Every row comes from one small tree of marks. The marks that hang from a mark follow it in brackets, in the order of their numbers. Every link used is in the known rows. Which tree was each row made from?
Known rows
J915[J251[J753 J921] J651[J903[J880] J942]]: [ 25.4 -19.3  15.7  -4.3  23.4   5.0 -32.0  -3.8  12.0  14.4  17.9  -7.7
  13.5 -31.6   3.9  29.6  -5.4  -0.8 -38.1  -8.4  15.8  -4.4 -21.6]
J753[J251[J915]]: [ 11.2  30.6 -20.9  17.1 -23.1   3.2  18.9 -14.5 -13.5  -3.6 -12.5  27.5
   6.8  32.8   7.2 -30.2  -7.3   0.2  36.3 -12.8  -2.8   1.5   6.1]
J915[J651[J903 J942]]: [-15.2 -14.7   1.1   3.5  -6.6   7.7   2.4  -4.9  14.6  15.8   7.1 -21.7
   4.0  13.4   9.0 -16.3   3.3  -5.2 -16.6   0.7   9.1  10.0   0.4]
J942[J651[J915[J251]]]: [ -9.1   9.0  -7.4  -3.6  -2.6   7.4  -8.2  13.5   3.7   6.1  -3.6   4.3
   1.2  26.3   4.3 -12.8 -23.8  -4.7   9.5  16.9 -16.0   0.5  -7.9]
J651[J903[J880] J915[J251[J753 J921]] J942]: [ -4.8 -38.5   7.7  -4.1  10.1  12.7 -28.4 -33.5   0.6  24.2  25.8  -7.8
 -22.4 -52.3  -1.5  39.4  -5.5 -18.0 -20.3   9.8   8.8 -13.2   8.0]
J915[J251[J753] J651]: [ 21.0  19.4   1.9  -0.3  10.8   5.1 -17.7  11.6  19.8   3.4   4.4 -15.9
  40.6  19.3  11.8 -25.9  -3.9   4.5 -24.4 -21.9  16.3   0.4 -21.9]
J966[J880[J584 J903]]: [-25.2  50.4 -32.4  25.0 -24.4   2.1   9.1   3.3   0.3 -13.5 -14.7   0.2
   5.6  35.2  -3.7 -53.4  33.3  32.8   5.0 -25.8 -15.2  38.5  22.9]
J651[J903 J915]: [-38.2 -21.4  -6.5   4.2  -7.9   5.5  12.1  -5.0  -3.8   7.9  13.9 -17.8
 -17.2   7.0  -3.2 -14.9   0.0 -14.7   5.9  16.9   3.0   0.9  20.0]
J753[J251[J915[J651[J903]] J921]]: [ 25.6   6.7  -9.2   9.6  -8.1  -4.3  15.1 -12.3 -16.1  -3.1   0.5  29.1
   1.6   6.3   0.4   2.5 -10.3   2.7  23.1  -4.8  -4.3   5.6  -1.8]
J251[J753 J915[J651[J903[J880[J584]] J942]] J921]: [ 38.4  -8.3  25.7 -32.6  35.6 -23.2  13.0  -2.3 -15.7 -11.5 -18.4  34.0
   6.2 -38.5  -6.9  52.4  14.6   1.4  15.7   4.4 -10.6 -11.0   0.3]
J251[J753 J915[J651[J903[J880]]] J921]: [ 36.8 -12.1  25.5 -30.1  45.6 -22.7  18.9  13.6 -22.3 -11.8 -17.6  31.2
   8.2 -19.8  -6.8  39.3   3.6  -1.9  21.8   6.0  -9.9 -14.5  -3.4]
J651[J903[J880] J915[J251[J753 J921]]]: [ -4.9 -31.9   4.6   0.1  12.3   5.3 -18.7  -7.5  -6.1  14.8  17.6  -4.5
 -12.3 -28.5  -8.8  15.2 -10.2 -14.9 -11.9  12.2   5.6  -5.9   6.8]
J251[J915]: [-10.3  23.2  -7.4  -2.1   4.6  -4.6  29.0  12.4  -9.4 -11.9 -32.6  20.5
   2.4  40.8   6.0 -24.8   5.2   4.0  32.6  -6.5  -8.3 -10.0  14.3]
J942[J651]: [-17.4  16.9  -9.5   1.1  -4.0   0.1   7.9  32.7  -3.3  -5.0 -24.6  12.7
   0.0  48.5   4.9 -27.9 -15.9   0.7  26.6  14.7 -18.2   5.4 -12.1]
J915[J251]: [-17.2  29.7 -18.7  20.9  -7.1  10.1 -10.5  17.9  11.1  -7.6  -7.7  -7.4
  12.4  40.3  10.8 -42.1  -3.3  13.2  -8.0 -24.5  14.6  -2.0 -11.4]
J251[J753 J915[J651] J921]: [ 39.6   3.8  20.7 -32.7  43.2 -23.8  24.0  13.4 -19.5 -21.5 -21.8  31.0
  14.7  -8.2  -2.1  28.3   5.4   6.4  29.4  -4.0 -10.6 -14.0  -8.5]
J880[J903 J966]: [-22.8  32.8  -9.9  14.3 -57.6  -5.8  20.1  28.6   3.3 -31.2  -4.4 -23.9
  -6.4  26.7  -2.0 -37.4  39.0   3.3   3.8 -11.6   0.0  11.8  20.3]
J251[J753 J915[J651[J903[J880[J966]] J942]] J921]: [ 38.8 -15.5  28.2 -32.7  34.8 -22.2  18.7   3.9 -16.7 -10.1 -12.0  23.2
   1.0 -35.1  -7.9  50.0   8.1  -5.5  14.4   6.9  -8.2 -17.2  -0.5]
J251[J753 J915[J651[J903 J942]] J921]: [ 32.4  -8.5  26.4 -33.6  44.0 -20.4  20.4   4.7 -17.9 -13.6  -9.9  25.4
   4.9 -27.9  -1.1  53.3   9.1  -0.2  20.4   2.1  -6.9 -21.1  -4.6]
J584[J880[J966]]: [-27.7  15.5  -6.0  31.4 -27.4  -5.2  41.5   1.1   0.2 -11.2 -35.6 -29.2
 -10.8  35.1 -21.6 -51.6   1.4  22.7  20.2   2.8  -6.9  20.6   4.0]
J942[J651[J903 J915]]: [-24.8 -10.2  -1.4  -4.9  -1.2   2.8   6.0  18.4  -4.7   8.7   0.7   1.4
 -11.6  19.2  -1.2  -0.5 -18.8 -14.1  16.1  34.4 -17.9   0.0   1.6]

Which tree is each row?
[-14.4 -16.7   2.8  -2.6  13.2   1.5  -5.1  -0.3  -4.3  -0.1  25.3 -12.3
  -8.4 -20.9  -4.2  19.2  -2.8  -8.3  -6.9   7.6   9.2 -12.9   2.6] => J651[J903 J915[J251[J753 J921]]]
[-17.5  54.6 -14.8  12.1 -83.8 -18.6  14.5  20.5  11.9 -44.3 -16.7 -11.4
   2.6   7.0 -12.1 -34.9  63.5  17.7  -2.8 -13.3  -5.3  32.1  29.8] => J880[J584 J903 J966]
[ 27.3 -11.5  14.0  -5.2  14.2   0.7 -34.2  -6.8  15.4   9.9  14.0  -3.8
  16.3 -38.2   0.7  30.0   2.9   3.8 -40.5  -9.5  13.8   2.7 -18.2] => J915[J251[J753 J921] J651[J903[J880[J584]] J942]]
[ 30.7  12.5 -11.6   8.3  -9.9  -4.2  13.8 -15.6 -15.4  -5.5  -5.2  32.5
   5.1  11.7   2.8  -6.7 -10.9   5.9  26.8 -10.5  -6.0   8.1  -4.0] => J753[J251[J915[J651] J921]]
[ 10.5 -14.5  11.7 -15.3  24.6 -10.9  19.7   2.0 -11.3  -6.8  -9.6  21.4
 -10.2  -8.7  -0.1  33.1   3.3   7.0  10.1   3.1  -8.2  -7.9   3.3] => J251[J915[J651[J903 J942]] J921]
[  7.0  22.4  -4.2   3.6  18.6  -4.3 -10.5  22.0  -2.8 -21.6  -5.8   6.1
  12.0   9.8   4.2  -6.3  -1.1  15.6   2.2 -24.0  12.1 -10.4 -24.6] => J915[J251[J753 J921]]
[ 30.6  -3.4  -6.9   9.6  -9.5   0.2   5.5 -25.4 -15.1   7.1  -0.5  32.2
  -3.5  -5.8   1.1   9.0 -12.0  -1.5  18.2  -3.4  -5.0   6.1   0.3] => J753[J251[J915[J651[J903[J880] J942]] J921]]
[-37.7 -27.6  -3.1  -0.1 -10.6  12.8   2.9 -31.3   2.8  17.6  21.9 -21.7
 -26.9 -16.5   4.1   9.4   4.0 -17.7  -2.5  13.8   6.1  -6.4  21.8] => J651[J903 J915 J942]
[ -6.7  10.5 -15.6  14.2 -48.2  -9.6   0.9   6.2   4.9  -6.5 -37.7   6.5
  -2.3  17.2 -16.6 -61.4  14.8   2.9   2.3  -1.0  -5.5  34.7  16.5] => J903[J880[J584 J966]]
[-30.6 -18.3  -3.6   5.5  -7.4  19.0 -14.6 -30.1  12.1  20.0  32.6 -25.3
 -18.4 -23.0   7.4  18.4  -0.7 -13.1 -22.5   5.1  13.7 -13.9  13.8] => J651[J903 J915[J251] J942]
[ 18.7  -8.5  14.4  -5.9  23.2   2.5 -22.8   1.1  13.5   4.9  23.6 -13.7
  16.0 -26.0   7.5  32.2  -0.4   3.5 -35.2 -12.1  18.7  -9.4 -24.2] => J915[J251[J753 J921] J651[J903 J942]]
[ -5.5 -12.3   4.0  -5.4   7.4   6.4 -14.9  14.8  -1.5  17.8   2.4   6.1
  -3.5   2.9  -2.5  10.7 -24.5 -17.8   2.8  30.8 -14.7  -4.6  -3.4] => J942[J651[J903[J880] J915[J251[J753]]]]
[-15.1  -1.0 -11.5   2.0 -12.6  19.2 -17.0 -37.3  14.7  13.6  16.3 -17.2
  -8.8  -6.6  12.2  -9.1  -3.6  -3.8 -12.1 -10.7   8.9  -6.4   7.3] => J651[J915[J251] J942]
[-25.5 -42.5   0.4   1.7 -24.0  11.4  -4.7 -33.4   3.3  27.4  16.8 -22.2
 -33.0 -30.3  -6.8   3.4   0.5 -27.6 -12.1  22.2   2.5   1.7  28.2] => J651[J903[J880[J966]] J915 J942]
[-21.3 -33.8  -2.5   8.3  -8.0  22.3 -28.4 -36.7   9.8  34.1  25.0 -16.8
 -22.0 -31.0   3.0  14.3  -7.6 -19.8 -27.0   9.4  10.1  -7.1  17.7] => J651[J903[J880] J915[J251] J942]
[-24.7 -19.2  -4.6   6.7   3.6   6.3  -6.3  -1.7  -0.8   4.1  25.3 -14.3
 -16.1 -11.8  -3.6   9.5  -5.7  -4.7 -12.8   7.9   8.4  -6.4   6.7] => J651[J903 J915[J251[J921]]]
[  5.9  10.6  -5.4   8.9  -5.5  16.9 -25.1  -8.4  29.3  14.8  10.8 -21.4
  23.4  16.2  17.0 -22.8  -4.9   7.7 -37.6 -23.2  17.6   4.5 -14.8] => J915[J251 J651[J942]]
[-27.5  26.5  -3.5  33.6 -41.0  -3.1  36.3   4.0   0.0 -18.8 -27.4 -32.1
 -11.9  26.9 -17.8 -36.6  21.8  24.8  15.3  -2.7  -9.4  20.6  13.9] => J584[J880[J903 J966]]
[ -4.2   3.9  -5.2  -5.6   2.9   3.0  -8.7  15.1  -0.5   1.4  -3.2   9.5
  -4.0  17.5   1.3  -1.8 -24.5  -0.5  11.0  17.4 -17.9   0.6 -11.5] => J942[J651[J915[J251[J921]]]]
[ 18.4  -3.8  11.8  -2.8  25.5  -2.7 -16.5  19.9   9.0  -1.7  17.3 -11.5
  22.8  -9.7   2.8  15.2  -3.7   5.4 -29.2  -9.9  16.8  -4.5 -25.2] => J915[J251[J753 J921] J651[J903]]
[  2.8   5.5  -0.6 -12.1  10.1  -0.1  -8.4  15.8  -2.9  -0.7  -3.0  10.7
   0.9  11.5   1.7   4.3 -22.5  -2.8  14.4  16.7 -17.3  -3.7 -14.9] => J942[J651[J915[J251[J753 J921]]]]
[ 29.9   7.9   6.7  -5.2  22.3  -3.0 -18.2  14.5  10.6  -6.6   5.8  -5.4
  29.7   1.9   6.0  -3.4  -5.7  12.6 -22.0 -21.0  13.0   1.2 -29.6] => J915[J251[J753 J921] J651]
